Each row was made from one small tree. The marks that hang from a mark follow it in brackets, in the order of their numbers. Every link used is in the known rows. Write each row's tree.
Known rows:
J_288(J_150): [.07 -.02 -.03 .11 .03 -.05 .18 .03 -.03 .03 -.02 .20 -.04 .00 .22 -.03 -.02 .04 .00 .17 .23 -.03 .19 .16]
J_663(J_833(J_251(J_327(J_150(J_288(J_532)))))): [.07 -.10 .02 -.12 .12 .18 -.16 .01 .13 -.14 .28 -.23 -.13 .25 .05 .10 .22 .00 .05 -.27 -.32 -.02 -.09 -.11]
J_154(J_517(J_288(J_150(J_327) J_532))): [-.57 .11 -.05 .28 .03 .31 .32 .04 .12 -.18 -.06 .13 .39 .21 .04 .17 .16 .11 -.08 .06 .61 .03 -.30 -.11]
J_154(J_517(J_288(J_532))): [-.36 -.05 -.06 .24 .01 .12 .24 .04 .09 -.25 -.01 .11 .20 .05 .22 .13 .04 -.04 -.14 .15 .34 -.02 -.13 .01]
J_288(J_532): [.02 -.08 -.05 -.06 .06 .07 .02 -.02 .03 -.10 -.06 .13 -.03 .07 .28 .09 .01 -.05 -.06 .19 .21 .02 .01 .16]
J_663(J_833(J_251(J_327(J_150)))): [.19 -.05 .04 .36 .05 -.24 -.07 .11 .06 -.03 -.04 -.21 -.18 .09 .05 .10 .08 .08 -.07 -.16 -.47 -.07 .16 .09]
J_517(J_288(J_150 J_532)): [-.06 -.10 -.05 .16 -.02 .11 .29 .02 .03 .02 .00 .19 .09 .10 .23 .15 .11 .00 -.10 .12 .63 -.01 .01 -.02]
J_833(J_663): [.07 -.01 .05 .15 -.11 -.29 .03 -.02 -.15 .02 .08 -.02 .01 -.06 .19 -.07 -.13 .05 .15 .11 -.14 .03 .20 .13]
J_288(J_150(J_327)): [-.13 .14 .05 .23 .02 -.05 .14 .03 .02 .06 -.14 .18 .09 .16 -.02 .03 .00 .07 -.08 .12 .21 .00 .08 .04]
J_517(J_288(J_150(J_327(J_251)))): [-.25 .12 .01 .15 -.11 -.18 .16 .05 .03 .25 -.22 .12 .14 -.07 -.24 .16 .04 .02 -.21 -.05 .30 -.06 .03 -.18]
J_833(J_251(J_327(J_150)) J_663): [.17 -.07 .05 .37 -.01 -.31 -.02 .03 -.15 .11 -.17 -.14 .16 .07 .07 -.13 .03 .19 .21 -.11 -.53 .07 .12 .11]
J_150(J_288 J_327(J_251(J_833))): [.03 .17 .13 -.27 -.03 -.16 -.23 -.03 .07 .07 -.01 -.07 -.13 -.18 -.47 .01 -.09 -.23 -.18 -.11 -.11 -.09 .09 -.23]
J_288(J_150(J_327(J_251)) J_517 J_532): [-.19 .09 -.20 -.55 .12 .53 .11 .00 .05 -.03 .01 .05 .06 -.01 .14 .06 .12 .24 .01 .12 .43 .08 -.48 .14]
J_154(J_517(J_288(J_150))): [-.31 .01 -.05 .42 -.03 .00 .38 .08 .04 -.14 .03 .18 .20 -.01 .15 -.02 .02 .08 -.11 .13 .39 -.08 .07 .02]
J_150(J_288(J_532) J_327(J_251)): [-.30 .09 -.01 -.52 .02 .21 -.22 -.05 .09 .04 .03 .06 .07 .03 -.15 .09 .05 -.10 -.07 -.04 .06 .04 -.22 -.19]
J_833(J_251 J_663): [.09 .06 -.01 .07 .00 -.34 .16 .00 -.16 .03 .03 -.13 .03 -.03 .31 .05 -.02 .17 -.03 .09 -.22 .04 .08 .12]
J_154(J_517(J_288(J_150 J_532))): [-.34 -.05 -.15 .22 .03 .32 .36 .01 .08 -.21 .06 .14 .21 .06 .28 .09 .13 .07 -.03 .11 .63 .00 -.19 .04]
J_251(J_833): [.34 .01 .09 .17 -.02 -.29 .02 .01 .02 -.05 -.09 .00 -.23 -.16 -.01 .02 -.14 -.19 -.19 .15 .03 -.09 .30 .11]
J_251(J_327): [.12 -.09 .21 .35 .02 -.26 .02 .06 .01 -.05 -.12 .07 .13 -.01 -.04 -.10 .02 -.05 .13 .10 -.01 .02 .37 .17]
J_327(J_150(J_288)): [-.03 -.04 -.02 .07 .00 -.03 -.18 -.02 -.05 .07 .01 .27 -.09 .18 .02 -.20 -.18 -.11 -.09 .04 -.45 -.05 .16 -.11]
J_150(J_327(J_251)): [-.17 .14 .02 -.04 -.04 -.23 -.11 .03 .02 .13 -.29 .07 .05 -.11 -.18 .06 -.09 -.01 -.21 .04 -.11 -.03 .01 .03]

Write each row's tree:
[-.10 -.09 -.26 -.67 .10 .56 -.22 -.07 .00 -.03 .15 .13 -.16 .02 .20 -.15 -.08 .07 -.03 .03 -.23 .05 -.39 .00] | J_327(J_150(J_288(J_517 J_532)) J_251)
[.18 -.10 -.16 -.48 .03 .23 -.36 -.08 .06 .13 -.03 .01 -.31 -.17 -.13 -.05 -.08 -.24 -.12 -.16 -.14 -.05 -.11 -.11] | J_327(J_150(J_288(J_532)) J_251(J_833))
[.16 -.03 .17 .26 .00 -.40 .12 .03 -.12 .00 .01 -.23 .21 -.02 .10 -.04 .11 .16 .23 -.01 -.19 .06 .19 .13] | J_833(J_251(J_327) J_663)
[.19 -.02 .17 .22 .04 -.32 .09 .10 .08 -.17 .12 -.31 -.11 .00 .06 .19 .17 .06 -.03 -.09 -.14 -.07 .23 .13] | J_663(J_833(J_251(J_327)))
[-.19 .12 -.10 -.24 .15 .52 .27 .01 .06 -.19 .09 .11 .10 .25 .24 .04 .12 .24 .02 .24 .46 .10 -.37 .12] | J_288(J_150(J_327) J_517 J_532)
[-.29 .05 -.08 -.10 -.06 .12 .14 .01 .08 .17 -.19 .10 .17 -.01 -.10 .25 .14 .02 -.15 -.07 .55 .01 -.23 -.16] | J_517(J_288(J_150(J_327(J_251)) J_532))
[-.09 -.08 -.17 -.36 .13 .55 -.10 -.05 .00 -.19 .23 .19 -.12 .30 .30 -.18 -.06 .06 .00 .15 -.20 .05 -.30 -.02] | J_327(J_150(J_288(J_517 J_532)))
[.22 -.02 -.06 -.24 -.15 -.13 -.35 -.09 -.11 .23 .11 -.12 -.28 -.29 -.24 -.19 -.20 -.15 .09 -.23 -.48 -.05 .09 -.13] | J_327(J_150(J_288) J_251(J_833(J_663)))
[.40 -.10 .16 .47 -.10 -.29 -.16 .01 -.09 .07 -.11 -.15 -.03 -.10 -.25 -.18 -.10 -.09 .31 -.14 -.33 .03 .29 .09] | J_251(J_327(J_150) J_833(J_663))
[.03 -.12 .02 -.09 .06 .11 -.09 -.06 -.08 .02 .17 -.17 .19 .24 .08 -.10 .18 .11 .35 -.20 -.36 .15 -.12 -.10] | J_833(J_251(J_327(J_150(J_288(J_532)))) J_663)
[.40 -.08 .29 .35 -.10 -.35 -.02 .02 -.06 -.04 .05 -.24 .01 -.19 -.20 -.08 -.01 -.10 .33 -.04 .01 .03 .37 .12] | J_251(J_327 J_833(J_663))
[-.02 .08 -.02 -.09 -.06 .06 .10 .00 .14 .14 -.20 -.04 -.01 -.15 -.28 .29 .13 -.12 -.21 -.11 .64 -.05 -.16 -.17] | J_517(J_288(J_150(J_327(J_251(J_833))) J_532))
[.31 -.06 .18 .03 -.03 .11 -.14 -.02 -.11 -.14 .33 -.17 -.06 .03 -.22 -.36 -.08 .00 .40 -.08 -.41 .05 .09 -.08] | J_251(J_327(J_150(J_288(J_517))) J_833(J_663))
[.11 .16 .08 -.06 -.15 -.31 -.15 -.04 -.06 .14 -.12 -.24 -.08 -.31 -.37 .08 -.13 -.07 -.01 -.12 -.10 -.01 .03 -.01] | J_150(J_327(J_251(J_833(J_663))))
[.23 -.01 -.13 -.47 .03 .21 -.22 -.03 -.01 .02 .11 .01 -.36 -.20 -.10 -.22 -.19 -.08 -.12 -.01 -.42 -.08 -.07 -.05] | J_327(J_150(J_288(J_517)) J_251(J_833))
[-.29 .11 .10 -.22 .05 .18 -.07 -.05 .07 -.10 .11 .12 .13 .30 -.05 .08 .05 -.10 -.03 .06 .08 .06 -.12 -.21] | J_150(J_288(J_532) J_327)
[.32 -.04 -.13 -.03 -.14 -.24 -.28 -.05 -.11 .28 -.19 -.12 -.27 -.37 -.14 -.09 -.24 -.08 .02 -.15 -.41 -.04 .07 .10] | J_327(J_150 J_251(J_833(J_663)))
